Known rows, with every step that occurs:
p a l x: [-1.65 -0.05  1.47 -2.34  0.02 -0.54  0.80 -2.48 -0.34  0.19  0.31 -0.39
 -2.80  1.15  1.32  2.14 -2.85 -1.20  2.44]
b m p x l: [ 0.40  0.40 -0.73  2.02 -0.07  1.59 -3.41  0.79 -2.16 -0.44 -0.95  1.79
 -1.46 -1.02 -2.37 -1.91  2.00  0.97 -3.47]
b m l x p a: [-0.05 -1.05 -0.53  1.88 -0.02  0.64  2.17 -0.25 -1.74  1.35 -1.00 -2.57
 -2.66 -0.75 -0.90 -0.16  1.35 -0.17 -3.53]
x l a: [ 0.97  1.33  1.90  2.11  0.30  1.45  0.21 -0.31  0.83 -0.59  2.25 -0.05
 -0.93  0.74  0.75 -1.12 -3.38  2.59  2.71]
x l m p: [ 0.67  1.49  0.16  0.97  0.67  1.50 -1.28  1.55  0.15 -6.24  3.58 -0.03
  0.42  0.42  0.13  0.12 -2.33  2.27 -0.32]
a p: [-0.12 -1.74 -0.76 -3.09 -0.27 -1.66 -2.30 -0.10  1.19 -0.94 -0.31  1.90
  0.88  0.12 -0.55  0.30  1.34  0.44  1.74]
l m: [ 2.35  0.37 -1.75 -0.86 -0.05 -0.03  1.54  0.30  1.57 -8.98  2.54  1.06
 -1.09 -0.30 -0.96  0.23 -1.01 -1.82  2.00]
a p x: [-1.97 -2.21 -0.89 -2.83 -0.82  0.08 -3.38 -0.08 -0.65 -0.37 -0.65  0.29
 -0.76  0.29  0.37  0.27  1.78 -0.51  1.25]
p x l m z: [-0.76  0.96 -1.01 -0.10  0.04  2.89 -1.13 -0.04 -1.86 -4.76  1.56 -4.09
 -1.53  0.29  0.68 -0.69 -0.66 -0.03  1.88]
m p: [ 0.87  0.81  0.72  0.83  0.08 -1.53 -2.03  2.20  0.31 -0.37 -1.69  5.10
  3.95 -0.53 -1.46 -0.90  0.68  0.32 -2.00]
x p a l m z: [-2.18  1.11  0.20 -0.44  0.64  2.45  1.27 -0.80  0.73 -2.68  1.49 -6.66
  0.23  0.10  0.17  0.88 -1.92 -0.35  1.97]
x p a: [-1.88  0.82  1.27  0.94  0.45  2.91 -0.44  0.51  0.58 -1.88  1.58 -3.25
 -0.44 -0.41  0.51  0.21 -2.22  1.30 -2.53]
b m l a p: [ 1.70 -1.16  0.00  2.30 -0.55 -1.42  1.35 -0.98  0.03  1.96 -2.38  0.51
 -0.44 -0.50 -2.24 -1.79  1.87 -0.96 -0.11]
z m p a l x: [ 1.14  0.85  0.06 -0.07  0.27 -2.06 -1.08  0.42  0.52  5.09 -0.95  4.63
  2.06 -0.32  0.68  0.93  0.28 -0.13 -3.32]
l a p x: [-0.88 -1.36  0.35  0.51 -1.23  0.42 -1.07 -0.66  0.38  2.00 -1.19  1.65
 -0.35  0.29  0.39 -0.31 -0.38 -2.37  4.42]
l x p a: [-1.85 -0.96 -0.68 -0.49  0.03  2.01  1.34  0.69 -0.83  0.59  1.40 -1.70
 -2.66 -0.32  1.65  2.10 -1.01 -0.18 -0.19]
b m p a l: [ 0.55  0.84  0.46  1.08  0.13 -0.46 -2.12 -0.95 -0.66  0.06 -1.90  2.47
 -0.68 -0.72 -2.97 -0.82  0.36 -0.74 -2.21]
b m z: [ 3.46  0.77 -2.60 -0.16  0.25 -1.34  0.01 -0.98 -0.40 -0.41 -3.39  0.26
  0.57 -1.97 -4.23 -2.74  3.61 -1.38  1.40]

Rows:
[ 1.50 -0.52  0.37  1.93 -0.55 -1.83  0.81  0.16  0.72  5.99 -1.73  1.56
  2.41  0.01  1.22 -1.12  1.65 -0.23 -2.44]
z m l a p x
[-1.20 -1.39  2.08  1.92 -0.97 -1.11  1.36 -0.25 -0.44  3.39 -2.36 -0.82
  1.88  1.01  0.99 -0.76  0.13 -1.24  0.99]
m l a p x
[-1.20  1.00  2.55 -1.67  0.26 -0.50 -0.31 -2.73  0.68 -1.49  0.23 -0.78
 -1.39  1.12  0.35  0.76 -3.35 -0.38  1.33]
p a l
[ 1.42  1.31 -0.34  1.46  0.29  0.08 -3.21  2.07 -0.29  3.20 -0.06  3.76
  2.29 -0.65  0.58 -1.21  1.44  2.32 -5.38]
z m p x l
[-0.72 -1.71 -2.00 -1.08 -0.01  1.33  2.23  1.66 -0.26  0.44  1.89 -0.72
 -2.24 -0.42  1.15  1.50  1.11  0.72  1.10]
l x p
[ 1.53  1.75  0.94  0.49  0.46 -2.01 -1.97  0.29  1.27  3.69 -1.02  4.43
  3.21 -0.38 -0.08 -0.11 -0.10  0.55 -4.19]
z m p a l
[-2.09 -1.15 -1.55 -2.50 -0.28  1.33 -3.23 -0.32 -1.35 -2.19  0.44 -3.74
 -0.20  0.43  0.58  0.38  0.89 -0.12  3.16]
a p x l m z
[ 0.94 -0.16 -0.05  1.34  0.34 -0.94  2.38  0.94  0.08  5.10 -0.07 -0.39
  1.04 -0.36  2.11  0.53  0.88  1.16 -5.50]
z m l x p a
[ 1.18  0.55 -1.51 -3.14  0.28 -1.55  2.75 -1.86  1.40 -4.65  0.77 -2.47
  0.73  0.67 -1.26  0.30  0.32 -1.74  7.02]
a l m z
[ 2.23  1.97  0.63  1.62  0.39 -1.71 -2.63  1.17  1.00  3.09 -1.54  5.58
  3.66 -1.09 -0.34 -0.61 -0.09  0.15 -5.99]
z m p a
[ 2.71 -0.26  0.48  1.78 -0.20 -2.96  1.54  0.24  1.88  5.66 -1.53  2.48
  3.39 -0.11  0.63 -1.11  1.39  0.40 -2.08]
z m l a p
[-0.94  0.39  0.61  1.07 -0.47  0.24 -3.10  2.15 -1.49  0.08 -2.05  3.68
  2.44 -0.30 -0.60 -0.93  1.20 -0.62 -2.51]
m p x
[-0.26 -1.52 -0.79 -3.87 -0.07 -1.75  2.74 -1.44  0.40  0.54  1.22  0.63
 -2.80  1.23  0.75  1.70  0.58  0.14  5.38]
a l x
[-1.85  0.51  1.87 -0.29  0.03 -1.12 -1.42 -0.06 -0.89  2.04 -1.48  2.69
  1.48  0.61  0.20  1.56 -1.65 -1.10 -0.40]
m p a l x
[-1.21  0.57  1.34  1.79 -0.42  3.15 -1.21 -0.33 -1.40 -0.49  1.30 -1.32
 -2.79  0.75  1.53 -1.12 -2.07  1.04  1.61]
p x l a
[ 2.79  1.18 -2.57 -1.09  0.18 -0.94  1.82 -0.04  0.82 -6.63 -0.31 -1.02
  2.28 -0.90 -1.92 -0.58  0.54 -3.21  4.20]
l m z
[-1.63 -1.73 -1.10 -3.12  0.12  0.23  3.09 -0.46  0.51  1.03  2.38 -2.19
 -2.88  1.00  1.25  1.96  0.79  1.39  4.50]
a l x p
[-2.46  0.58  0.79 -0.25  0.49  3.03  1.14 -0.59  1.20 -4.17  3.21 -5.18
 -1.87  0.49  0.84  1.42 -2.92  0.45  0.59]
x p a l m
[-2.74  0.53  1.59 -0.36  0.54  2.48  0.39 -0.60  0.93 -1.01  2.14 -4.42
 -1.13  0.54  0.88  0.81 -2.30  1.70 -0.21]
x p a l
[ 0.30 -1.43  0.49 -0.07 -0.22 -2.38  3.60  0.66 -1.08  1.64 -1.14  0.30
  0.56  0.64  1.13  0.47  1.12  0.12 -0.78]
m l x
[ 0.87 -1.61 -1.58  1.44 -0.07  0.10  2.86  0.47 -1.31  1.23 -0.54 -1.68
 -2.37 -0.88 -1.37 -0.66  3.09  0.51 -2.53]
b m l x p
